What can hang from each mark
q_926: q_362 q_581 q_709
q_539: q_362
q_327: q_565 q_798
q_581: q_565 q_926
q_362: q_539
q_709: q_581 q_926
q_565: q_327 q_539 q_581

Known rows, with every way that one mark hangs from another
(q_565 (q_581 q_926)): [ 3.96  5.68  0.23 -1.78 -1.40  0.55 -1.99 -3.03  3.17  0.50  0.26 -1.01
 -5.49 -1.19  0.33 -1.28  3.86 -0.21 -0.02]
(q_581 (q_565 (q_327 q_798)) (q_926 (q_362 q_539) q_709)): [ 4.78  5.11  1.60  0.16 -0.41  0.87 -4.11 -2.42  0.09 -0.20 -5.43  1.93
 -4.40  0.11  0.10  0.19  4.38  2.30  0.91]
(q_581 q_565): [ 2.94  3.32 -1.37 -1.62 -0.51  2.70 -1.04 -2.96  2.97 -0.26 -1.29 -0.67
 -5.28 -0.84 -3.19 -1.54  4.03 -0.10  2.20]
(q_327 q_565): [ 4.61  3.95 -1.10 -1.20 -1.54 -0.75 -3.78 -2.37  3.24 -0.76  2.35  1.68
 -3.66 -1.41 -1.56 -2.46  3.29 -0.36  1.56]
(q_327 (q_565 (q_539 q_362) q_581)): [ 5.49  4.24  1.53 -1.37 -0.60 -3.13 -4.66 -0.84  1.67 -0.90  0.61  4.52
 -4.87 -0.88  0.67 -2.92  3.97 -1.25  0.64]
(q_539 q_362): [ 3.54  3.39  0.04 -2.25 -2.55  0.79 -2.51 -1.04  3.12 -1.14  1.20  0.54
 -5.33 -1.85 -2.10 -1.88  5.18 -3.50  1.78]
(q_709 (q_581 q_565)): [ 2.93  2.54 -2.06 -2.74 -1.51  2.17 -2.08 -3.11  3.04 -0.64 -2.16 -0.05
 -6.54 -0.31 -1.49 -0.73  2.85  1.98  1.34]
(q_926 (q_362 q_539) q_581 q_709): [ 4.70  8.37  3.56 -1.00 -0.98 -2.43 -3.70 -2.57 -1.05  0.05  0.05  2.22
 -5.72 -1.20  3.60 -0.31  5.66 -1.35 -0.19]
(q_926 (q_362 q_539) (q_581 q_565) q_709): [ 4.54  7.80  2.19 -0.27  0.10 -0.40 -2.57 -3.70 -1.49  0.43 -2.25  1.47
 -6.09 -0.08  1.59  0.35  5.09  0.15  1.37]
(q_709 (q_581 (q_565 q_327)) q_926): [ 3.21  0.92 -1.34 -4.84 -1.43  1.15 -3.22 -3.17  0.68 -1.17 -3.62  2.18
 -6.14 -0.48 -2.00  1.48  1.30  5.49  0.22]
(q_327 (q_565 q_539 q_581) q_798): [ 5.48  5.02  2.15 -0.45  0.19 -3.23 -4.81 -0.49  2.36 -0.65 -0.93  5.06
 -4.38 -1.71  3.39 -3.60  4.53 -0.84 -0.54]
(q_581 (q_565 q_539) q_926): [ 4.67  3.53  0.14  0.36  0.36  1.67 -2.65 -3.05  2.89  0.85 -2.90 -0.83
 -4.97  0.53 -3.44 -3.85  2.96  2.00  2.35]
(q_926 (q_709 q_581)): [ 3.50  4.01  0.13 -2.76 -2.53 -0.35 -3.18 -2.96  2.05 -0.68 -2.05  2.70
 -6.08 -1.58  1.33 -1.50  2.44  1.05  0.30]
(q_926 q_362): [ 2.87  5.65  1.19 -2.41 -0.06  0.52 -2.30 -3.48  2.18 -1.11 -0.29 -1.29
 -5.17 -1.19 -0.10 -1.48  5.57 -2.63  0.19]
(q_565 (q_327 q_798) q_539 (q_581 (q_926 q_709))): [ 5.00  5.85  4.22 -1.45 -0.32 -2.45 -4.16 -0.97  1.14  0.24 -5.93  5.72
 -4.90 -1.12  3.27 -1.86  2.52  1.61 -0.91]
(q_565 q_539): [ 3.75  3.59  2.00 -1.62 -0.21 -1.10 -3.32 -0.92  2.85 -0.42 -0.55  1.94
 -4.92 -1.39 -0.46 -4.33  4.54 -0.63 -0.04]
(q_709 (q_926 (q_362 q_539))): [ 4.33  3.59  1.53 -1.68 -0.70 -0.69 -4.33 -2.38 -0.45 -0.93  1.50 -0.17
 -4.86 -1.75  0.71 -1.26  7.17  0.32 -1.73]
(q_565 q_539 q_581): [ 3.60  4.76  2.69 -2.51  0.42 -1.84 -2.65 -1.11  2.18 -0.17 -1.13  2.68
 -5.74 -1.51  1.99 -3.05  4.78 -0.45 -1.47]
(q_327 (q_565 q_539) q_798): [ 5.75  3.90  1.50  0.47 -0.41 -2.52 -5.51 -0.34  3.01 -0.89 -0.27  4.25
 -3.61 -1.56  0.90 -4.81  4.26 -0.88  0.93]
(q_327 (q_565 q_581)): [ 4.42  5.12 -0.42 -2.02 -0.95 -1.45 -3.10 -2.50  2.62 -0.56  1.80  2.39
 -4.45 -1.56  0.89 -1.20  3.49 -0.22  0.06]
(q_926 (q_362 q_539) q_709): [ 3.95  5.59  2.26 -0.91 -0.76 -0.99 -3.75 -2.29  0.05 -0.59 -0.63  1.66
 -4.66 -1.48  1.65 -1.74  6.30 -0.78 -0.80]
(q_565 (q_327 q_798) (q_539 q_362) (q_581 (q_926 q_709))): [ 5.38  5.27  4.07 -1.38 -1.33 -2.32 -4.55 -0.18  0.85 -0.32 -5.74  6.00
 -5.34 -1.17  2.26 -1.56  3.06 -0.32  0.26]

Rows
[ 5.17  4.49  3.22 -2.14  0.41 -1.54 -3.93 -1.26 -0.72 -0.29 -4.83  4.82
 -5.81 -0.82  0.76 -0.19  2.93  2.34  0.99] => (q_709 (q_926 (q_581 (q_565 (q_327 q_798) q_539))))
[ 6.16  3.39  1.47  0.48 -1.39 -2.36 -5.76  0.43  2.68 -1.40  0.03  4.55
 -4.03 -1.40 -0.01 -4.50  4.86 -2.88  2.12] => (q_327 (q_565 (q_539 q_362)) q_798)
[ 4.39  4.90  2.57 -0.79  1.57  0.67 -3.87 -2.62  1.67 -0.52 -6.54  0.73
 -4.81  0.92 -0.91 -1.67  3.60  1.31  1.19] => (q_581 (q_565 (q_327 q_798) q_539) (q_926 q_362))
[ 3.07  2.37  1.32 -2.98  0.77 -0.01 -2.81 -1.08  2.03 -0.60 -4.20  3.24
 -4.83  0.02 -2.85 -1.82  2.57  2.74  0.86] => (q_581 (q_565 q_327 q_539))
[ 3.76  3.22  3.36 -2.62 -0.45 -2.00 -4.50  1.20  2.82 -1.26 -3.12  4.93
 -4.52 -1.75  0.99 -2.72  4.30 -0.14 -0.66] => (q_565 (q_327 q_798) q_539)
[ 3.77  4.14  0.19 -1.42 -0.63  0.51 -3.60 -3.69 -0.31 -0.61 -3.68  1.40
 -6.35  0.12  1.34 -0.29  4.46  2.73  0.02] => (q_926 (q_362 q_539) (q_709 (q_581 q_565)))
[ 4.44  5.88  2.03 -1.05  0.59 -0.46 -2.24 -2.31  1.27  0.65 -2.24  1.74
 -6.23 -0.03 -0.57 -2.19  3.39  0.33  2.21] => (q_926 (q_581 (q_565 q_539)))
[ 6.57  5.59  1.71  1.00 -0.26 -2.54 -5.28 -1.54  2.78  0.23 -0.95  3.16
 -4.18 -0.76  2.42 -3.85  3.49  0.38  0.24] => (q_327 (q_565 q_539 (q_581 q_926)) q_798)
[ 3.46  3.26 -0.88 -3.00  0.00  1.93 -2.75 -5.82 -0.11 -1.18 -3.37 -1.46
 -6.82 -0.05 -0.53  0.36  3.59  2.48  0.49] => (q_709 (q_581 q_565) (q_926 q_362))
[ 3.61  2.59  1.93 -1.94  0.60  0.03 -3.31  0.02  2.38 -0.91 -5.40  4.10
 -4.88 -0.68 -1.02 -2.11  3.69  1.25  0.90] => (q_581 (q_565 (q_327 q_798) q_539))
[ 6.74  8.25  3.53  1.49  1.24 -3.01 -5.37 -4.10  0.20  0.12 -4.26  3.62
 -4.23 -0.23  4.32 -3.26  3.45 -0.18  0.27] => (q_327 (q_565 q_539 (q_581 (q_926 q_362 q_709))) q_798)
[ 3.85  3.82  1.28 -2.84  0.91  0.23 -4.41 -3.96  1.33 -0.55 -6.29  0.47
 -6.23  2.14 -1.02 -0.57  1.29  4.95  0.39] => (q_709 (q_581 (q_565 q_327 q_539) (q_926 q_362)))
[ 4.11  1.85  0.69 -3.06 -0.86 -0.03 -5.36 -1.67 -0.91 -1.83 -4.12  2.58
 -6.26 -0.52  1.86  1.66  5.05  4.24 -1.62] => (q_709 (q_581 (q_565 (q_327 q_798))) (q_926 (q_362 q_539)))
[ 4.00  7.13  2.86 -2.25  0.08 -1.26 -3.18 -2.72 -1.92 -0.10 -3.54  3.54
 -5.63  0.24  1.27  2.20  3.73  2.01  0.74] => (q_926 (q_362 q_539) (q_581 (q_565 q_327)) q_709)
[ 4.93  6.29  4.39 -2.22  1.84 -1.65 -4.11 -2.93 -1.95 -0.79 -6.04  3.38
 -6.06 -0.05  1.87  0.47  3.89  1.25  0.55] => (q_709 (q_926 q_362 (q_581 (q_565 (q_327 q_798) q_539))))
[ 3.53  1.76  1.27 -2.93 -0.25  0.25 -3.11 -0.32  1.78 -1.14 -3.98  3.56
 -5.28  0.10 -3.77 -1.47  3.14  0.75  2.11] => (q_581 (q_565 q_327 (q_539 q_362)))
[ 3.07  5.17 -0.20 -2.24  0.01  1.58 -2.11 -5.77  0.37 -0.83 -5.48  0.41
 -6.58  0.26  0.35 -0.21  2.77  1.43  1.37] => (q_926 q_362 (q_709 (q_581 q_565)))
[ 3.89  1.87  1.28 -3.42 -1.15 -0.78 -4.19 -1.48  0.34 -1.13 -6.99  6.10
 -6.45  0.42 -1.33 -0.83  0.93  3.33  1.78] => (q_926 (q_709 (q_581 (q_565 q_327 (q_539 q_362)))))
[ 4.03  4.58  0.63 -3.75 -0.76  0.20 -2.31 -3.24 -0.51 -0.13 -2.19  2.17
 -5.92 -0.69 -1.72  2.17  1.89  2.88  1.65] => (q_709 (q_926 (q_581 (q_565 q_327))))
[ 5.02  4.41  3.47 -2.08 -1.31 -1.80 -4.57  0.77  2.29 -0.63 -3.48  4.08
 -5.52 -0.96  1.46 -1.43  4.06 -0.80 -0.21] => (q_565 (q_327 q_798) (q_539 q_362) (q_581 q_926))
[ 4.19  6.60  2.35 -2.81  0.44  0.15 -2.88 -3.81 -1.41 -1.01 -4.55  1.57
 -6.08 -0.67  1.17  2.61  3.94  0.24  1.21] => (q_709 (q_926 q_362 (q_581 (q_565 (q_327 q_798)))))
